Each row was made from one small tree. The marks that hang from a mark follow it in brackets, in alphabetical order. Every link used is in the known rows. Write each row's tree.
Known rows:
vopig[dofu[nifit[fisan]]]: [  0   9  27  19  18  -6 -19   1   9   9  -4  18 -13   6  10   6 -26 -22
  -8  19]
vitazem[tora[lumupi[fisan[ginut[miruv]]]]]: [  3  10  13  18  15   2  -8 -14   9   7 -17  -2   0  -1  24   0 -20  -8
  -8  27]
fisan[ginut[miruv vufudi] lumupi]: [  9 -17  26  32   8 -23  47 -10  13  11  -4  -2 -28   3   1   5 -22   8
  -5   1]
tora[lumupi[fisan[ginut[vufudi]]]]: [  7   0   2  19   0  14   8 -15   1  18 -16  11 -19  -2  12  -5  -7  -8
  -5  35]
tora[lumupi[fisan] vitazem]: [  4  -1 -16  12  -8  28   1 -20 -13   4 -14  20 -27   3  10 -14   4 -11
  -1  55]
vitazem[tora[lumupi[fisan[ginut[miruv vufudi]]]]]: [  8   7  17  21  15  -6  -7 -11  11   3 -14  -4   1   3  25   1 -19  -5
  -9  28]
nifit[fisan[ginut lumupi[tora]]]: [  1   1  16  16  27  17  27 -19   3  27   3  11  -4 -14  -7  -8 -22 -13
 -15  10]
tora[lumupi[fisan[ginut]] vitazem]: [  4  -5 -18  15  -8  26   6 -24 -12  14 -20  17 -29  -2   7 -14   3 -12
   1  53]
nifit[fisan[ginut[miruv vufudi] lumupi[tora[vitazem]]]]: [  9  -8  26  25  25   8  39 -16   3  12   6   5  -8  -5  -6  -5 -17  -2
 -13  22]
vitazem[tora[lumupi]]: [ -1  14   2   9  15 -10 -20 -10   7   5  -9   2   0   1  31  -2 -20 -11
  -9  20]
miruv[ginut]: [  4   1   5  -4  -6  -8  10 -11 -14  -2  -8  11 -25 -14   5   4 -10 -11
   7  -5]
tora[lumupi[fisan[ginut[miruv vufudi]]] vitazem]: [  9  -9  -7  22  -8  19  14 -21  -9   5 -18  12 -30   3   9 -10   4  -4
   1  57]
dofu[nifit]: [ -1   8  17   5   5   1  -9  -8   8  12  -2  10 -36   6   9  13 -23  -2
  -5  15]
dofu[nifit[fisan] vopig]: [ -9   4  23  11  22  17   0 -27  13  28   8  16 -39   3   8  14 -38 -11
   5  32]
vitazem[tora]: [  0  14  12   2  16 -14 -24  -4   6  -3  -9  -2   6   5  20   1 -20 -10
 -11   6]
tora[vitazem]: [ -1  -1 -10  -2  -6   5  -7  -9 -14  -8  -9  13 -24   9   1  -8   2  -8
  -3  26]
lumupi[fisan[ginut[vufudi]] tora[vitazem]]: [ 16 -10  17   3   4  36 -14  -6  -1  19 -13  -2  -8  -1  -8 -11   6  -3
 -15  39]
ginut[vufudi]: [ 12  -3  17   7   3 -23  -2   6   1 -12  -1   4  -9  16   9   2  -5   2
 -10  10]
vitazem[tora[lumupi[fisan[ginut[vufudi]]]]]: [  8   9  10  17  16  -7 -13 -12   9   8 -15  -1   4   1  26  -3 -18 -10
 -11  26]
vufudi[ginut[miruv]]: [  0   0  14  -5  -2   1  10   7  -1 -12  -8  -1 -31   4   3   4 -13  -1
  -1  -9]
ginut[miruv]: [ -1   2  26   9   0   2  12   0   3 -13  -6   2 -21   9   3  12 -13   7
  -2  12]
lumupi[fisan[ginut[miruv vufudi]] tora[vitazem]]: [ 17 -12  27   8   3  37  -5  -5   1  12 -13  -6 -12   1  -8  -5   5   4
 -12  41]

Which tree is each row?
[  8 -14  12  25   9 -24  34 -13  10  21  -5   4 -24   0   2  -3 -20  -2
  -8  -3] | fisan[ginut[vufudi] lumupi]
[ -8   1  24  17  26  15  13 -31  17  33  14  18 -43   1   8  12 -45 -10
   5  28] | dofu[nifit[fisan[lumupi]] vopig]
[  1   3  28  22  23  -3 -12  -3  14  24  -2  15 -15  -1   9   3 -29 -21
 -10  17] | vopig[dofu[nifit[fisan[ginut lumupi[tora]]]]]
[  0   4  26  26  21  -9  -6  -5  12  19  -5  17 -17   1   8   4 -31 -22
  -7  15] | vopig[dofu[nifit[fisan[ginut lumupi]]]]
[ 10   1  14  -7   3  51 -24  -4  -5  12  -8   5  -9   0  -6 -11   4  -5
 -14  39] | lumupi[fisan tora[vitazem]]
[ -1   7  25  21  18  -8 -15  -3   9  16  -9  16 -14   3   9   5 -26 -23
  -7  18] | vopig[dofu[nifit[fisan[ginut]]]]
[  1   1  23  22  20  -1 -12  -5   9  22  -3  16 -19   0   8   0 -25 -22
  -9  24] | vopig[dofu[nifit[fisan[ginut lumupi[tora[vitazem]]]]]]
[ -4  -6  26  23  26   6  20 -32  19  38   9  14 -43   0   7  12 -44  -8
   4  27] | dofu[nifit[fisan[ginut[vufudi] lumupi]] vopig]
[  1 -13   2  11   8   8  17 -17   5  37  -4   4 -28 -11  -2 -10 -15  -6
  -8   9] | fisan[ginut lumupi[tora[vitazem]]]
[  7   1  25  14   1  25  11 -11   2   9 -23   2 -15   0 -10   3 -10  -2
  -6  18] | lumupi[fisan[ginut[miruv]]]
[  5   0  37  32  21 -17   3  -1  14  10  -2  13 -18   6   9   8 -30 -15
  -7  18] | vopig[dofu[nifit[fisan[ginut[miruv vufudi] lumupi]]]]
[  2 -16  15  19   8  10  30 -15   9  28  -4  -1 -33  -8  -3  -2 -17   4
  -5  13] | fisan[ginut[miruv] lumupi[tora[vitazem]]]
[  1   3  24  19  21   0 -16  -2   9  15   2  18 -17   4   9   1 -25 -21
  -9  26] | vopig[dofu[nifit[fisan[lumupi[tora[vitazem]]]]]]
[  2  -5   5   4   9  12   6  -8   2  17   8  10 -24  -1   3  -9 -15  -4
 -10  13] | fisan[lumupi[tora[vitazem]]]
[ 11 -19  31  25  13  -8  34  -5  17  22   1  -7 -24  -2   2   3 -20  10
 -10   6] | fisan[ginut[miruv vufudi] lumupi[tora]]
[  2  -4  20  21  24  20  36 -20   1  18   3   8 -10 -11  -8  -6 -19  -7
 -11  20] | nifit[fisan[ginut[miruv] lumupi[tora[vitazem]]]]
[  9   1  22  -1   8  45 -16  -6   5  31 -15  -2  -4  -9  -8  -5  -5  -6
 -16  22] | lumupi[fisan[ginut] tora]
[ 11 -20  10  17  10  -8  20 -11   7  28   0   0 -24  -3   2 -10 -12   0
 -11  11] | fisan[ginut[vufudi] lumupi[tora[vitazem]]]
[ -4  -5  32  21  22   9  14 -28  18  29   4   9 -41   3   7  18 -38  -5
   6  33] | dofu[nifit[fisan[ginut[miruv vufudi]]] vopig]
[ -4  -3  25  18  23   8   8 -29  16  34   4  11 -39   1   7  13 -37 -10
   5  31] | dofu[nifit[fisan[ginut[vufudi]]] vopig]
[  3  14   8  12  15   3 -18 -11   7   5 -13   2   3   1  26  -3 -20 -11
 -10  26] | vitazem[tora[lumupi[fisan]]]
[  3   2   5  20  -1  23  12 -17   2  18 -18  11 -22  -4  10  -1 -10  -6
  -2  35] | tora[lumupi[fisan[ginut[miruv]]]]
[ -7  -5  32  21  27  21  18 -32  22  43  10  10 -46  -5   6  15 -44  -6
   4  30] | dofu[nifit[fisan[ginut[miruv] lumupi[tora]]] vopig]
[  8  -5  31  26  28   7  39 -13   7  14   6   4  -5  -6  -5  -2 -21  -2
 -14  15] | nifit[fisan[ginut[miruv vufudi] lumupi[tora]]]
